Each row was made from one path, in order. Every step used is in the known rows, and no mark comes twice. Write each row's path.
Known rows:
deranak, gigun, keda, vume: [ -8.2  31.1 -12.8  10.3  18.6 -13.1 -19.0  -3.3  -4.3   6.3 -18.2 -15.3
  -1.7  -6.5  17.2  19.9 -41.0  10.8  -2.7 -40.7 -10.8 -50.6 -35.7  -8.5]
vume, deranak, gigun, keda: [ -1.2  -2.9 -12.9  24.1   9.1  16.2 -20.2  -1.4  -3.8 -25.1 -16.9 -30.8
  12.7  -8.2  -9.7  29.0  11.0 -11.4  -2.4 -32.3   6.7 -45.4 -55.3  -7.6]
golo, vume: [ 12.6  -1.8 -29.4   3.4 -20.8  11.1   8.2  -4.4  -5.3  -1.3 -17.2  14.6
 -10.9   9.6  15.5 -10.7 -19.9  -2.1  13.9   0.4   2.9  -7.2 -10.1 -17.0]
golo, lesem, deranak, gigun, keda: [  3.0   7.9 -16.3  11.6  14.8  -7.9   3.7  53.6  10.8  -8.2   5.0 -13.3
 -13.4   7.8 -14.4  20.5   0.6 -34.2 -20.0  -5.9   2.5 -29.4 -26.4 -31.0]
deranak, gigun, keda: [ -1.7  31.7 -21.6   7.3  23.3  -4.7 -21.8   4.2 -13.4  13.5 -24.9 -27.8
  13.1  -3.3   0.8   0.5 -18.2   7.9  -2.1 -45.0 -19.9 -50.8 -37.9   8.5]
bosin, gigun, keda, vume, deranak: [  3.3  23.2  11.1 -21.5  -9.7 -13.1  -4.3  -1.6  -2.0 -19.4  20.2  11.3
   7.4 -29.3  22.2  73.3 -23.0 -22.5  19.2 -11.6   6.8 -40.3 -58.3 -25.0]
bosin, gigun, keda: [  9.8  40.2  -1.3 -33.3  -0.6 -12.4  -6.3   7.6 -14.6   6.8  11.6   2.6
  23.0 -23.0  11.6  38.4 -11.4 -16.6  20.6 -16.5 -16.1 -40.2 -49.8   0.4]
bosin, gigun, vume, lesem, keda, deranak: [  8.4  30.8   9.5 -38.3  -0.2 -16.3   3.9  38.9  -0.6  -7.8  21.9   2.2
  12.5 -20.7  12.1  91.6 -15.1 -34.8   1.8 -11.2   4.5 -34.2 -63.1 -23.3]
vume, deranak, gigun: [ -4.0   2.6 -23.3  25.4  10.2  24.6 -17.2  -8.0  -7.1 -25.5 -11.5 -20.7
  11.0  -5.3 -15.7  22.6  29.7 -31.1  -2.4 -17.1  13.9 -36.5 -50.6  -5.4]
bosin, gigun, keda, vume: [  3.7  40.7   6.3 -31.2  -5.0 -21.0  -3.1   0.4  -8.0  -0.6  18.3  15.8
   7.3 -26.5  27.5  57.1 -34.6 -14.2  19.3 -13.5  -6.0 -39.9 -46.7 -17.3]
golo, deranak, gigun, keda, vume, lesem: [-18.5  14.0  -1.4  32.0  -3.7  23.9  14.1  14.0   9.3 -22.1  -8.8  -9.0
 -15.1  14.2   0.2  37.2 -17.8 -12.5  -4.4 -44.5  14.0 -35.9 -30.0 -18.2]
keda, deranak: [  7.4 -11.7 -23.1 -18.2  10.2  41.8   8.8  15.1  -2.8 -15.3  -6.1  -8.9
  11.5 -31.5 -14.5  -1.5  22.9 -31.9 -28.6 -10.6  -4.6 -21.1 -51.7  -4.5]
lesem, gigun, keda: [  2.8 -11.3   4.6  -5.3  -9.2 -13.7 -13.8  36.0 -16.0   0.8   3.9  -9.3
  30.8  -2.4   9.9   7.5 -13.5 -30.9  25.0 -14.3 -17.1 -63.6 -45.6  -7.0]
vume, lesem, deranak, gigun: [  3.1  30.2  -1.0  25.7  24.3   2.3   1.9  42.7   5.6 -18.2   5.2  -5.4
 -14.7  13.1  -7.3  40.1  35.4 -53.0  -8.5 -12.0  21.2  -4.0 -45.1 -14.4]
gigun, vume: [ -7.8  17.6   1.4 -21.5 -26.1  -0.9  15.8  -1.5 -15.4   9.6 -13.3  -4.6
 -13.4  -3.8  14.4  20.7 -26.2   4.9  -4.6  -6.9   0.8 -48.5 -12.8 -13.6]
golo, lesem, keda, vume, deranak: [ -1.4  -9.0 -17.8   1.3   4.3 -15.6  -7.5  49.5  15.0 -25.7  20.4  17.0
 -10.9   2.8  12.4  34.4 -25.5 -13.6 -20.3  33.2  14.2 -33.7 -18.2 -37.9]
bosin, gigun: [  7.2  48.7 -13.7 -32.8  -0.7  -1.5  -3.6   0.9 -19.1   5.6  19.2  16.1
  20.4 -19.1   5.1  30.8  10.4 -40.0  20.1   1.9  -7.7 -29.3 -43.1   2.6]
keda, deranak, gigun, vume, lesem: [ -3.7   2.8 -13.9   3.5  16.7  19.9   4.5  22.2   1.3 -14.8 -17.8 -31.8
   3.3 -20.6  -9.2  42.2   5.9 -25.7 -30.5 -39.7   1.2 -28.0 -58.9 -16.4]
bosin, deranak, gigun, vume, lesem: [  6.1  36.7  -5.5  10.6  34.4  -8.6 -20.7  -3.3  -5.2   3.8  -9.0 -10.9
   5.9  -2.2   7.2  72.4  20.5 -25.6 -37.2 -33.3   9.1 -33.0 -40.7 -27.6]
bosin, deranak: [ 17.7  24.2 -15.0 -11.4  28.4  13.5 -16.8  -8.9  -9.0   3.5   1.8  11.6
  12.5 -14.4   1.8  29.7  37.0 -31.4 -33.4  -4.3   3.2 -26.3 -34.6 -14.9]
golo, lesem, keda: [  6.2   7.5 -30.0 -11.4  12.3 -15.5  -9.9  59.6   1.5  -1.2  11.6   8.8
   3.8   8.8   1.1  -0.8 -15.3  -8.1 -19.5  27.1  -8.4 -34.5 -10.5 -13.9]
bosin, gigun, vume, lesem: [ -0.3  47.6  12.1 -25.2 -16.6 -21.0  11.1  12.9 -13.1  -2.0  17.7   7.8
   4.9  -9.6  19.3  76.3  -4.8 -30.9  16.1  -4.1   5.8 -26.2 -42.0 -18.1]
deranak, gigun, vume, lesem: [-12.8  37.2  -7.3  16.6   6.7 -13.7  -4.2   8.5 -11.1   4.1 -19.1 -22.7
  -5.5  10.1   9.9  39.3 -10.9  -5.4  -6.1 -31.0   2.1 -36.9 -29.6  -8.7]

Which path is each row?
[ -1.1  28.3   0.3  -4.2   8.7   4.0   8.0  24.1   1.7   5.1  -5.7 -15.6
 -22.0   3.2 -12.2  42.7  -8.6 -42.5  -7.1 -28.3  13.5 -46.3 -41.0 -25.7]  lesem, deranak, gigun, vume
[-10.3  23.5   3.9  14.0  -3.7  -9.4   8.8   7.1   1.8 -22.7  11.7  23.9
 -25.6  -1.1  33.4  35.1  -6.9 -15.6  -5.9  14.5  21.7  -4.7 -19.2 -24.2]  keda, vume, lesem
[-14.2   6.4  -9.8  20.9   0.6   8.6  -8.4 -18.0   4.1 -31.0   0.5   4.6
 -15.9 -11.9  13.3  43.9  -9.4 -22.6  -3.2  -7.0  25.9 -33.9 -39.8 -29.3]  keda, vume, deranak, gigun
[  5.0  30.4 -13.3   2.4  24.8  14.4  -2.2  25.3   0.6   1.8  -0.8  -9.6
 -11.3   2.5 -20.1  19.4  14.6 -53.8  -5.4 -22.8   9.0 -35.7 -45.9 -12.5]  lesem, deranak, gigun
[ -4.8 -10.9  12.9  -4.1 -14.0 -22.8 -10.5  28.6  -6.6  -7.2  10.4   3.8
  14.9  -6.6  26.4  26.4 -36.3 -28.4  24.7  -9.4  -6.2 -62.9 -43.2 -23.5]  lesem, gigun, keda, vume
[ -2.9   0.0 -20.6 -10.5  14.3  26.7   2.7  10.4  -2.6  -5.3 -21.0 -31.2
   7.1 -26.4 -13.3  26.7  -5.4 -22.6 -28.9 -42.8  -6.2 -42.9 -56.7 -13.8]  keda, deranak, gigun, vume
[ -8.5  33.6  -5.4  23.1  20.6 -19.2 -16.4   8.1  -0.9  -3.0 -13.6 -16.1
  -4.5  -1.3  21.6  34.7 -29.7   6.4  -4.5 -39.4  -3.4 -35.2 -36.9 -11.4]  deranak, gigun, keda, vume, lesem
[  9.5 -21.5 -24.0  30.8 -13.3  12.6  -7.7  -7.0   5.4 -24.6 -26.5 -14.1
  -3.2   7.7   5.7  24.8 -19.3  -1.0  13.9 -28.5  13.9 -20.8 -38.9 -28.9]  golo, vume, deranak, gigun, keda
[  7.2 -16.5 -32.2  30.4 -12.4  19.3  -6.5 -11.1   2.3 -24.4 -22.6  -5.0
  -5.5   9.4   1.3  18.9  -6.0 -16.2  13.6 -17.0  16.8 -12.7 -34.0 -26.3]  golo, vume, deranak, gigun
[ -8.1  -8.3   8.6  -4.3 -34.2  11.6  14.6  -5.1  -7.8 -19.8  -9.9 -12.0
 -12.7  -6.9   4.7  44.9  -7.0  -8.0  -4.7  -3.3  20.2 -48.3 -30.3 -26.1]  gigun, vume, deranak
[ -8.3  -6.7  10.1 -12.8 -28.0 -14.6   1.7  26.3 -19.0   3.4   3.8  -3.8
  15.6   3.2  12.6  27.3 -20.5 -39.8  23.8  -2.8  -2.9 -68.0 -35.4 -19.9]  lesem, gigun, vume
[  2.8   3.7 -34.4  -1.9  29.2  35.9  -6.4  11.0  -3.9  -8.2 -15.6 -25.3
  18.2 -27.6 -19.5   4.2  17.9 -33.4 -28.3 -35.4  -9.1 -29.9 -60.7   0.8]  keda, deranak, gigun
[ -4.4 -27.9  16.9   6.8 -17.4 -14.2 -10.9  26.4  -2.8 -25.9  12.8  -1.0
  15.6  -8.7  20.3  42.1 -24.3 -35.5  25.0  -7.7   6.3 -63.0 -53.4 -32.1]  lesem, gigun, keda, vume, deranak
[ 11.7  37.3 -26.5   3.4  49.3   8.0 -32.6 -13.0  -9.9  10.2  -8.6  -4.0
  19.4  -9.8  -3.6  36.4  32.7 -34.2 -34.1 -29.6  -3.1 -35.2 -43.7 -11.3]  bosin, deranak, gigun
[ 11.4 -13.6  -6.5 -18.3   6.2  23.2   3.0  21.7  -0.2  -9.9 -15.5 -22.8
  12.3 -31.9  -2.5   6.7  -8.0   1.5 -23.4 -31.0 -14.8 -36.9 -52.5  -4.8]  gigun, keda, deranak
[ 17.9  -3.0  -7.3  21.5 -13.7   5.5  19.0  31.4  12.9 -22.3  -3.1  15.6
 -30.0  22.0  12.2  29.8   3.4 -32.5   9.6   3.7  28.1  18.6 -24.2 -36.6]  golo, vume, lesem, deranak
[ -1.2  24.6   8.1 -28.7 -25.6  -2.9   7.0  -4.2 -12.3 -14.6  15.2   3.3
   8.2 -20.4   6.2  78.9  -3.1 -36.3  18.2  -5.5  12.5 -44.7 -52.6 -24.2]  bosin, gigun, vume, deranak
[ 14.2  20.1  -3.2 -38.8   6.0   5.7  -1.3  16.9  -7.8  -5.9  10.7  -5.4
  27.9 -40.2   1.2  47.7  -4.5 -27.8   3.0 -26.9 -14.8 -35.5 -71.2  -7.0]  bosin, gigun, keda, deranak
[  7.1  -4.6 -39.4  -7.0  32.8  -1.1 -14.3  65.6   9.8  -8.7   4.8 -10.5
  13.2  -5.1 -13.3  13.3 -10.5 -21.5 -35.3   1.5 -12.1 -35.2 -36.3 -17.4]  golo, lesem, keda, deranak, gigun
[ -6.5 -36.7   1.7  18.9 -19.9 -21.8  -1.7  49.5   6.7 -35.0  19.9   0.6
   7.1   1.5  11.9  36.7 -13.3 -36.8   3.9  18.0   6.9 -43.5 -31.4 -46.0]  golo, lesem, gigun, keda, vume, deranak
[  6.2  34.9 -13.6  -3.0  33.6  -2.5 -22.9 -15.1  -8.4  13.8 -13.3  -9.5
   8.5  -8.4   3.5  58.7   8.2 -21.7 -34.2 -36.5   1.3 -48.2 -38.9 -23.5]  bosin, deranak, gigun, vume
[ -2.7  -9.9  11.0   3.9 -13.4  -0.4   0.2  -1.4   4.9 -27.7  -3.8  -1.2
 -12.7 -17.9  24.3  38.8 -31.4  10.6  -3.0 -12.1  12.3 -40.6 -36.9 -28.2]  gigun, keda, vume, deranak
[ 14.3   5.9 -14.8  31.5  -1.4   1.2   9.1  29.4  12.7 -17.6  -8.4   6.0
 -25.6  24.4   7.9  33.7   0.5 -33.8   9.1 -12.4  24.1  12.2 -30.2 -34.2]  golo, vume, lesem, deranak, gigun
[ 11.3 -28.2 -23.2  19.4 -29.0  24.0   6.6  -8.3   3.3 -30.3 -15.0   6.8
 -10.1   7.3   5.9  14.2  -1.5 -14.3  13.2   3.6  22.0  -7.2 -27.0 -29.7]  golo, vume, deranak
[  8.5   6.7 -22.1 -27.6  33.9   6.3 -19.2  45.9   4.9   5.6 -10.3 -20.5
  13.5 -15.9  -7.6  34.9 -35.8  -9.9 -25.7 -33.0 -11.1 -62.0 -60.0  -9.4]  lesem, keda, deranak, gigun, vume
[-11.8  35.6 -17.4   0.5   3.1  -6.0  -6.1  -5.2 -16.2  16.9 -23.5 -23.2
  -2.0   1.3   4.3  20.9 -25.3  -1.4  -3.8 -35.3  -7.6 -56.5 -27.2  -4.6]  deranak, gigun, vume
[  2.1  -6.2 -28.8 -11.6  20.6  -8.4  -6.2  64.7  10.2  -5.2   0.4 -14.0
   4.3  -3.9  -7.1  31.3 -28.8 -12.4 -36.8  -3.1  -8.1 -45.6 -34.1 -28.0]  golo, lesem, keda, deranak, gigun, vume
[  3.2   2.1  -6.1 -12.8  10.2  -4.5 -18.6  26.5   9.7 -20.3  13.3  17.2
  -7.6  -5.7  17.7  43.7 -36.3  -8.9  -5.7  11.5  17.9 -49.6 -40.9 -24.4]  lesem, keda, vume, deranak
[ 16.4   1.3  -6.1  30.5  -0.5  -4.8   6.9  34.0  15.8 -17.1 -13.2  -3.3
 -23.8  21.4  12.4  40.1 -15.1 -18.3   9.5 -24.5  19.0   5.4 -34.1 -35.6]  golo, vume, lesem, deranak, gigun, keda
